Known rows, with every step that occurs
W -> J -> M -> E -> B -> K: [ 1.472 -1.988 -1.081 -3.420  1.205 -1.404  5.794  1.180  1.661  0.003
 -0.132 -2.063 -0.574 -2.147 -0.495  1.021  0.184  0.444  3.598  0.476
 -0.793 -3.330  2.333 -0.332  4.360]
P -> M -> J -> W: [ 2.644 -3.625  0.478  1.662  0.446  0.451 -0.822  0.516  2.286  1.817
  1.647  1.508  0.812 -0.091 -1.352  5.947  3.052 -1.335  3.560 -4.744
 -0.283 -0.869  2.259  2.983  2.633]
B -> N: [ 2.892  0.088 -1.593 -2.573  0.255  0.431  0.375 -0.399  1.236 -0.793
 -0.943  1.065 -1.767  2.158  2.655  1.769 -0.222  0.571  1.203 -0.235
  0.024 -0.093  3.547 -1.967  0.275]
K -> W: [ 3.484 -0.459 -1.510 -1.096 -0.123 -0.435  0.654 -0.109  2.459 -0.599
  1.639  1.122  0.140  0.649 -0.420  4.264 -0.170  2.468  2.564 -2.345
 -2.020  1.096  0.489  0.196  3.105]
Y -> D -> F: [ 1.022 -2.695 -1.140 -3.073 -3.027 -1.882 -0.257 -0.169 -1.533  1.978
 -0.947  4.086 -1.452  0.679  0.736  2.782  1.042  2.337  1.928 -1.547
 -1.408 -1.632  3.046  0.046  1.983]
E -> B -> K -> W -> J -> M -> P: [ 4.380 -2.416 -1.475 -4.334  0.300 -0.277  3.638 -0.096  2.077  0.084
  0.031 -1.006  2.450  0.332 -0.523  3.780 -0.409  0.106  4.098 -0.378
 -0.069 -2.342  1.202  1.228  5.548]
J -> W -> U: [-0.346 -0.812 -0.323  1.375 -0.721 -0.665  1.357  0.134  3.879  1.981
  3.402  1.444  1.463 -0.912  0.923  2.362  1.061  1.207  1.849 -2.000
 -0.801  1.373 -0.174  1.529  1.473]
B -> E: [ 1.019 -2.065 -1.707 -0.495 -1.115 -0.434  1.500 -0.949  0.960  1.015
  0.794  1.929 -1.759  0.046  2.509  0.598  0.054  1.594  1.551 -1.066
 -1.057 -2.150  1.611 -0.038  1.216]
N -> B -> K -> W -> J: [ 1.782 -0.782 -5.036 -2.881  1.239  2.407  2.098  1.218  3.157 -1.538
  0.609  0.865 -2.365  1.641 -0.935  3.628 -0.656  0.773  4.868 -0.796
 -0.728  0.769  2.593  0.701  5.065]
Y -> B -> E -> M -> J -> W -> U: [ 0.211 -0.762 -4.491  1.707 -1.599  0.905  2.227  3.549  3.564  2.982
  3.933  6.234 -1.415 -1.064  4.219  3.948  3.935  1.411  2.363 -3.515
  2.038 -2.296  0.316  1.810  1.957]
E -> M -> J -> W -> U: [ 2.674  1.669 -3.287  1.348 -0.888  0.601  2.255  2.611  2.540  2.663
  2.254  2.183  2.387 -0.829  1.453  4.928  3.191 -0.493  2.285 -5.182
  0.681 -0.293  0.300  0.914  1.933]
D -> Y -> B: [-0.991 -1.089 -1.392 -0.976  0.363 -1.251 -0.188  0.193  4.442  3.210
  0.391  4.065 -3.059 -1.401 -1.073  2.847  0.655  3.274  2.032  0.816
 -0.286 -0.395  1.055 -0.589  3.296]
Y -> B -> K -> W -> J -> M -> P: [ 1.763 -2.588 -0.819 -4.391  2.108  1.223  2.280  2.079  2.570 -0.990
  0.439  1.665 -1.376  0.284  0.161  4.761  0.253  1.625  3.740  0.436
 -0.262 -1.496  2.541  2.724  5.456]
M -> J -> W: [ 3.705 -0.771 -0.102  0.760  0.799  1.004  1.186  1.879  0.871  1.154
  3.986  1.579  1.477  0.746 -1.529  4.603  1.937  0.067  1.308 -4.688
 -1.953  0.467  2.015  3.155  1.361]
J -> M -> E -> B -> K -> W -> U: [ 1.147 -1.591 -1.804 -0.085  0.460 -1.760  4.013  0.103  4.350  1.209
  1.143 -0.952  0.067 -2.788  0.684  3.162  0.167  3.025  2.146 -0.171
 -1.912 -2.163  1.309 -1.880  4.876]
W -> U: [-1.893 -0.815 -1.691 -1.376 -0.677 -1.204  1.499 -1.087  4.187  2.007
  0.699  1.485 -0.281 -1.563  1.509  1.317 -1.176  1.760  0.744 -0.654
 -0.008 -0.178 -0.490 -0.531  1.015]
M -> E: [ 0.746 -1.167 -0.745  0.425  1.658 -1.445  2.582 -0.745  0.600  0.294
  2.763 -0.059 -2.142 -0.517  1.669  0.981  0.502  2.838  1.244  0.714
 -2.091 -0.432  2.153 -1.141  1.363]
K -> W -> J -> M -> E: [ 2.608 -1.977 -1.124 -1.434  2.322 -1.747  3.906  1.472  3.062 -2.351
  1.545 -1.621 -0.426 -0.530 -1.129  3.186  0.006  2.666  2.923 -2.277
 -2.169  0.697  0.309  0.462  4.320]
J -> M -> E -> B: [ 2.108 -1.508  0.587  0.084  1.041 -1.949  2.973 -0.324  1.531  1.111
  1.305 -0.278  0.597 -2.191 -0.560  0.748  1.357  2.237  0.222  0.334
 -1.853 -2.416  0.981 -2.242  3.182]
W -> J: [ 0.800 -1.185 -1.315 -4.201  0.213 -0.912  3.065  0.333  1.813 -0.520
  0.421  0.139 -0.442 -0.017 -0.557  1.078 -0.919  0.253  3.048 -1.368
  0.198 -0.340  0.479  1.359  1.905]
K -> W -> J -> M -> E -> B: [ 3.387 -2.026 -1.624 -1.784  1.043 -2.176  4.595  1.263  3.393 -1.337
  2.304 -1.036  0.838 -0.671 -1.273  2.951  0.392  2.407  3.253 -2.026
 -0.914 -0.406 -0.730  0.084  4.797]
Y -> D: [ 0.802 -3.275 -0.730 -2.931 -1.811 -0.778  1.169  0.561 -0.721  1.118
  0.589  2.338 -0.683  0.199  1.298  1.076  0.801  3.510  1.979  0.153
 -1.819 -2.166  2.891 -0.116  1.622]
J -> M: [ 1.915 -0.766  1.518 -1.498  1.084 -0.139  0.601 -0.077  1.563  0.355
 -1.454  0.105  0.743 -1.546 -2.023  1.956  0.145  0.994  0.110 -1.270
 -2.457 -1.277  1.261 -0.862  2.940]

Rows
[ 0.649 -2.075  0.102 -2.230  2.528 -1.792  4.474  0.897  1.773 -1.072
  0.249 -1.848 -0.996 -1.463 -0.854  0.401  0.227  1.322  1.656 -0.603
 -1.460 -0.897  1.240  0.020  2.919]
W -> J -> M -> E
[-0.039 -4.215  0.073  1.212  1.364 -1.562  0.447 -2.236  1.951  0.807
  0.455  0.069 -2.265 -1.109  1.415  2.653  1.934  1.132  3.404  0.175
 -0.441 -1.351  2.343 -0.652  2.403]
P -> M -> E
[ 1.777  0.113 -5.860  1.395 -0.520  2.045  1.138  0.201  1.712  1.054
 -0.049  3.657 -2.197  0.843  2.768  0.777  2.445  0.790  2.122 -0.596
  0.710 -1.384  1.062 -2.339  2.652]
N -> B -> E -> M
[ 3.385 -2.578  0.037 -3.051  2.263 -0.640  2.417  0.299  2.506 -2.134
  0.448 -1.317  1.846  1.333 -1.412  3.459 -0.412  1.162  2.091 -2.184
 -1.169  0.919 -0.415  2.104  4.148]
K -> W -> J -> M -> P
[ 2.563 -0.309 -6.650  1.352  0.128  2.740  1.339  1.326  1.463  1.307
  0.726  3.827 -2.008  1.343  2.038  2.355  2.545  0.245  1.367 -2.818
  0.709 -1.830  1.634 -1.114  2.274]
N -> B -> E -> M -> J
[ 4.045 -1.193 -1.984 -4.299 -0.811 -0.468  3.753  1.384  2.917 -0.049
 -0.421 -0.572  1.573 -1.123 -1.457  4.016 -0.323  0.203  4.947 -1.839
 -0.698 -2.778  1.232  0.271  5.943]
E -> B -> K -> W -> J -> M
[ 1.622 -1.647 -4.041 -1.149  3.348  1.749  3.475  1.742  3.234 -2.117
  0.614 -1.001 -2.853  0.544 -1.030  2.932  0.234  1.894  3.807 -0.078
 -2.026  0.354  3.233 -0.465  5.738]
N -> B -> K -> W -> J -> M -> E
[ 4.173  1.827 -3.204 -1.188 -0.037  0.918  1.889  1.864  0.297  1.709
 -0.190  2.236  0.999 -0.072  0.575  4.533  2.257 -0.482  1.926 -3.900
  0.161 -1.802  1.524 -0.494  2.067]
E -> M -> J
[ 0.850 -1.148 -1.424  1.097  0.325  0.279  1.626  1.645  3.426  2.161
  4.299  1.776  1.459 -0.287 -0.253  4.468  1.276  0.482  0.744 -4.668
 -0.773  0.636  0.646  3.034  0.994]
M -> J -> W -> U
[ 2.175 -2.351  2.274 -1.373  2.498  0.091  0.343 -1.686  0.464  0.383
 -0.829 -0.613  1.740  0.338 -0.543  1.419  0.350  0.933 -1.162  0.322
 -1.890 -0.871  1.215  0.351  2.594]
J -> M -> P
[ 0.786 -4.137 -0.593  0.939 -0.120 -2.232  1.096 -2.360  2.352  1.855
  1.229  1.083 -0.904 -1.553  1.284  2.298  2.211  0.979  3.736  0.438
  0.652 -2.468  1.040 -1.530  2.937]
P -> M -> E -> B
[ 1.711 -1.442 -1.395  0.063  0.190 -2.107  3.308 -1.116  1.207  1.364
  3.586  0.941 -0.517 -1.027  1.418  0.509  0.980  2.591  1.485  0.988
 -0.642 -1.700  0.601 -1.762  2.000]
M -> E -> B
[ 2.276 -2.349 -3.037 -2.549  3.255  2.781  1.862  0.398  2.850 -1.590
 -0.353 -0.524 -0.734  2.298 -1.263  3.379 -0.250  0.328  2.972  0.080
 -1.047  0.551  2.646  1.212  5.694]
N -> B -> K -> W -> J -> M -> P
[ 3.815 -0.201 -2.153 -2.726 -1.533 -0.570  1.198 -0.557  1.442  0.617
  0.155  1.867  0.358  1.244  2.233  1.246  0.351  0.454  1.462  0.092
  1.311 -1.840  1.789 -2.610  1.082]
E -> B -> N
[ 2.456 -2.015 -1.451 -3.122  1.394 -1.595  4.815  1.035  2.023 -1.421
 -0.069 -1.454 -0.717 -0.203  0.925  0.210  0.492  0.756  1.764  0.035
  0.589 -1.911  1.804 -1.654  2.427]
W -> J -> M -> E -> B -> N
[ 3.532 -1.340 -0.765 -0.434  0.962 -1.093  3.477  0.601  2.061  0.231
  0.866 -1.014  0.175 -1.774 -0.254  3.480  0.809  2.373  2.596 -0.048
 -2.825 -2.265  2.525 -1.779  5.262]
J -> M -> E -> B -> K -> W
[ 2.014 -0.386 -4.599  2.360 -1.912  0.170  2.912  1.863  2.549  2.889
  2.283  2.875  0.782 -0.480  3.959  3.611  3.009  0.138  2.343 -4.872
  0.652 -2.050  0.801  1.182  1.259]
B -> E -> M -> J -> W -> U
[ 1.875 -3.887 -1.668  0.459  0.215 -1.627  0.671 -2.273  2.340  0.668
  0.196  0.715 -1.946 -0.092  3.327  2.199  2.311  0.620  3.518  0.718
  1.621 -2.235  2.693 -2.538  2.063]
P -> M -> E -> B -> N
[ 4.398  0.046 -3.528  1.990 -1.434  0.843  2.546  2.265  0.259  2.064
  1.994  2.744  0.597  0.304  2.824  3.932  3.593 -0.217  2.946 -4.928
 -0.324 -2.344  1.890  1.259  1.725]
B -> E -> M -> J -> W
[ 0.964 -4.016 -1.137  0.099 -0.091 -1.292  1.702 -2.013  1.893  2.131
  0.081  0.358 -1.531 -1.953  1.820  3.138  1.895  0.356  5.239  1.155
  0.433 -3.811  3.253 -1.265  4.026]
P -> M -> E -> B -> K
